What can hang from each mark:
fugoz: biriz fizuk
fizuk: bunuv fugoz gake
gake: biriz fizuk pedu
bunuv: biriz pedu
biriz: bunuv fugoz gake
pedu: bunuv gake

In the rows, 128 means zero.
Known rows, with every way that one mark hangs from another:
fizuk{fugoz gake{pedu{bunuv}}}: [136 128 139  93 119 131 122 138 150  43 126 135 115 126 142  62 140 113
 121  99 115 122 126]
fizuk{gake{pedu}}: [142 134 122 122 119 104 142 129 144  80 137 151 101 118 112  87 134 124
 129  87  87 111 123]
pedu{bunuv{biriz{fugoz{fizuk} gake}}}: [ 76 136 117  55 159  97 152 101 132 113 110  95 134 106 177  54 103 129
  81  41 144 134 152]
pedu{bunuv{biriz{fugoz}} gake}: [ 56 168 113 101 142  95 177 112 146 103 124  83 124  90 162  53 120 130
  96  62 124 145 152]
fizuk{bunuv{biriz pedu{gake}} fugoz}: [ 26 118 119 102 171 159 144 134 142  62 165 123  95 122 155  70 152  99
  68  95 151 158 179]
fizuk{bunuv gake}: [ 83 124 137 121 129 133 136 123 123  52 151 138  86 111 132  69 129 125
 118  99  97 106 119]
gake{biriz{fugoz} fizuk pedu{bunuv}}: [132 161 153  91 156  87 158 110 127 128  96 119 144 124 143  40 146 102
 147  83 153 141 118]
bunuv{biriz}: [ 76 126 102 112 161  92 179 129 137  98 126 128 110  97 136  82 129 128
 108  76  94 131 131]
gake{biriz fizuk}: [103 148 150 134 166  86 179 102 118 121 121 149 118 108 118  57 135 122
 141  93 130 137 109]
gake{biriz fizuk{bunuv fugoz} pedu}: [131 112 161  95 179 149 147 142 137  81 122 151 106 132 139  52 185  93
 134 112 159 144 135]
biriz{bunuv fugoz{fizuk}}: [122 137 110 107 157  77 145 110  94 159 113 117 128 132 156  63 116 106
  91  30 134  98 129]
fizuk{gake{biriz{bunuv{pedu}}}}: [ 61 173 133 147 140 119 111  94  95 105 143 124 119 117 125  71 135 133
 117  84 153 109 116]
fugoz{biriz fizuk}: [106 110  92 106 152  74 186 112 141 100 128 150  99 127 148  63 108 106
 100  45 107 126 141]
pedu{bunuv gake{biriz{fugoz}}}: [ 76 199 143 121 132 108 180  79 122 107 124  99 136 104 159  33 133 144
 121  60 129 147 143]
pedu{gake}: [100 163 111 146 131 101 186 103 137 100 144 143 111 105 123  80 117 137
  98  74  96 133 142]
pedu{bunuv{biriz} gake{fizuk{fugoz}}}: [ 69 137 137 102 160 110 168 128 170  78 128 112 112  96 143  54 129 110
  94 104 163 156 144]
bunuv{biriz pedu{gake{fizuk}}}: [ 46 144 119 127 165  83 167 111 146 123 153 136 107 111 112  81 113  99
  87  97 156 154 154]
gake{biriz{fugoz} fizuk{bunuv{pedu}}}: [ 54 130 164 103 183 111 134 105  85 129 137 126 119 139 145  41 145  78
 126  92 170 145 128]
fugoz{fizuk}: [124 124 116 110 144  83 174  97 123 116 134 159 110 136 133  68 110 112
  99  50  99 119 138]
gake{pedu}: [148 135 103 116 140  97 168 129 134 102 120 158 122 125 123  88 136 113
 114  77  88 124 130]
pedu{bunuv{biriz}}: [ 66 144 103  96 148  95 172 117 145  75 115 113 125  97 152  68 118 129
 103  83 110 134 129]
bunuv{pedu}: [ 77 132 111 123 151  92 149 107 103 108 141 157 125 134 126  82 111 101
  97  80 108 133 128]

Rows:
[ 73 157 116  83 141  87 179  93 153 117 131  94 116 114 167  43 111 121
  84  36 135 142 173]	pedu{bunuv{biriz{fugoz{fizuk}}} gake}
[ 59 146 114  72 160 105 153 120 125  97 104  85 142  83 173  64 111 138
  93  67 133 137 130]	pedu{bunuv{biriz{fugoz gake}}}
[153 148 107 117 161 106 131 134 128 129  99 144 141 105 116 105 126 119
  91  97 169 110 112]	biriz{bunuv gake{fizuk pedu}}
[131 118 137  78 171 124 132 142 120 115 113 130 124 118 142  76 139  93
 106  98 154 127 127]	biriz{fugoz gake{fizuk{bunuv} pedu}}
[119 123 112  90 173  99 159 142 159 112 110 138 122  95 119  99 131 119
 101 100 145 138 133]	bunuv{biriz{gake{fizuk pedu}}}
[ 59 184 128 147 142 114 171  74 118 110 156 145 120 122 125  65 133 133
 103  75 131 155 157]	bunuv{pedu{gake{biriz}}}
[143 160 138  74 142  95 162  88 129 126 108 122 137 147 163  35 142 113
 127  38 134 135 153]	gake{biriz{fugoz{fizuk}} pedu{bunuv}}
[ 63 151 104  86 152 116 160 115 142  69 111 110 137  82 156  78 110 151
  86  85 127 137 130]	pedu{bunuv{biriz{gake}}}
[ 43 118 128  83 191  83 134 126 108 146 125 113 132 105 139  78 107  95
  91  83 169 147 130]	bunuv{biriz{fugoz gake{fizuk}} pedu}
[ 53 111 133  83 153  80 124 108 119 128 156 110  96 134 144  58 110  95
 102  46 130 122 155]	bunuv{biriz{fugoz{fizuk{gake}}} pedu}
[ 71 153 104 111 167 108 110 114  71 145 117 111 154 117 153  87 109 114
  72  62 163 114 121]	biriz{bunuv{pedu} fugoz gake}
[151 133 122 105 156  99 152 129 138 113 112 160 130 111 112  95 122 114
 105 101 137 132 120]	biriz{gake{fizuk pedu}}
[ 61 108 138 105 179 140 164 147 161  74 145 121  85  99 141  63 152 100
  90 112 159 150 154]	pedu{gake{fizuk{bunuv{biriz} fugoz}}}
[140 114 127 105 158 112 152 140 141  91 124 159 106 132 119  79 145  85
 116 111 132 125 126]	gake{fizuk{bunuv} pedu}
[ 98 169 147 150 170 126 158 114 128 123 125 124 119 101 131  57 157 127
 108  94 183 135 129]	pedu{gake{biriz{bunuv} fizuk{fugoz}}}
[103 100 128  74 183 104 150 159 142 117 116 112 104 115 144  66 157  77
 119  92 145 132 140]	gake{fizuk{bunuv{biriz{fugoz}}} pedu}
[ 86  97 122 116 145 113 148 151 141  50 137 130  85 103 147  60 130 112
 123  86 106 121 116]	fizuk{fugoz{biriz} gake}
[138 121 128  94 162 134 139 135 138  86 120 156 118 115 124  90 137 107
  98 114 150 129 129]	biriz{gake{fizuk{bunuv} pedu}}
[ 97 110 150  88 136 114 130 111 110  96 152 122  85 135 153  44 123 103
 112  56 113 103 138]	biriz{fugoz{fizuk{bunuv gake}}}
[124 171 135  93 143 105 161 105 123 110 100 113 146 125 159  43 152 122
 140  63 123 138 131]	gake{biriz{fugoz} pedu{bunuv}}
[ 95 119 136 104 167 126 145 122 118  86 127 147 114 104 131  80 118 115
  95 112 149 126 116]	biriz{gake{fizuk{bunuv}}}
[ 96 176 149 152 151  96 190  88 138 121 139 144 110  99 111  57 134 136
 127  91 139 148 132]	pedu{gake{biriz fizuk}}
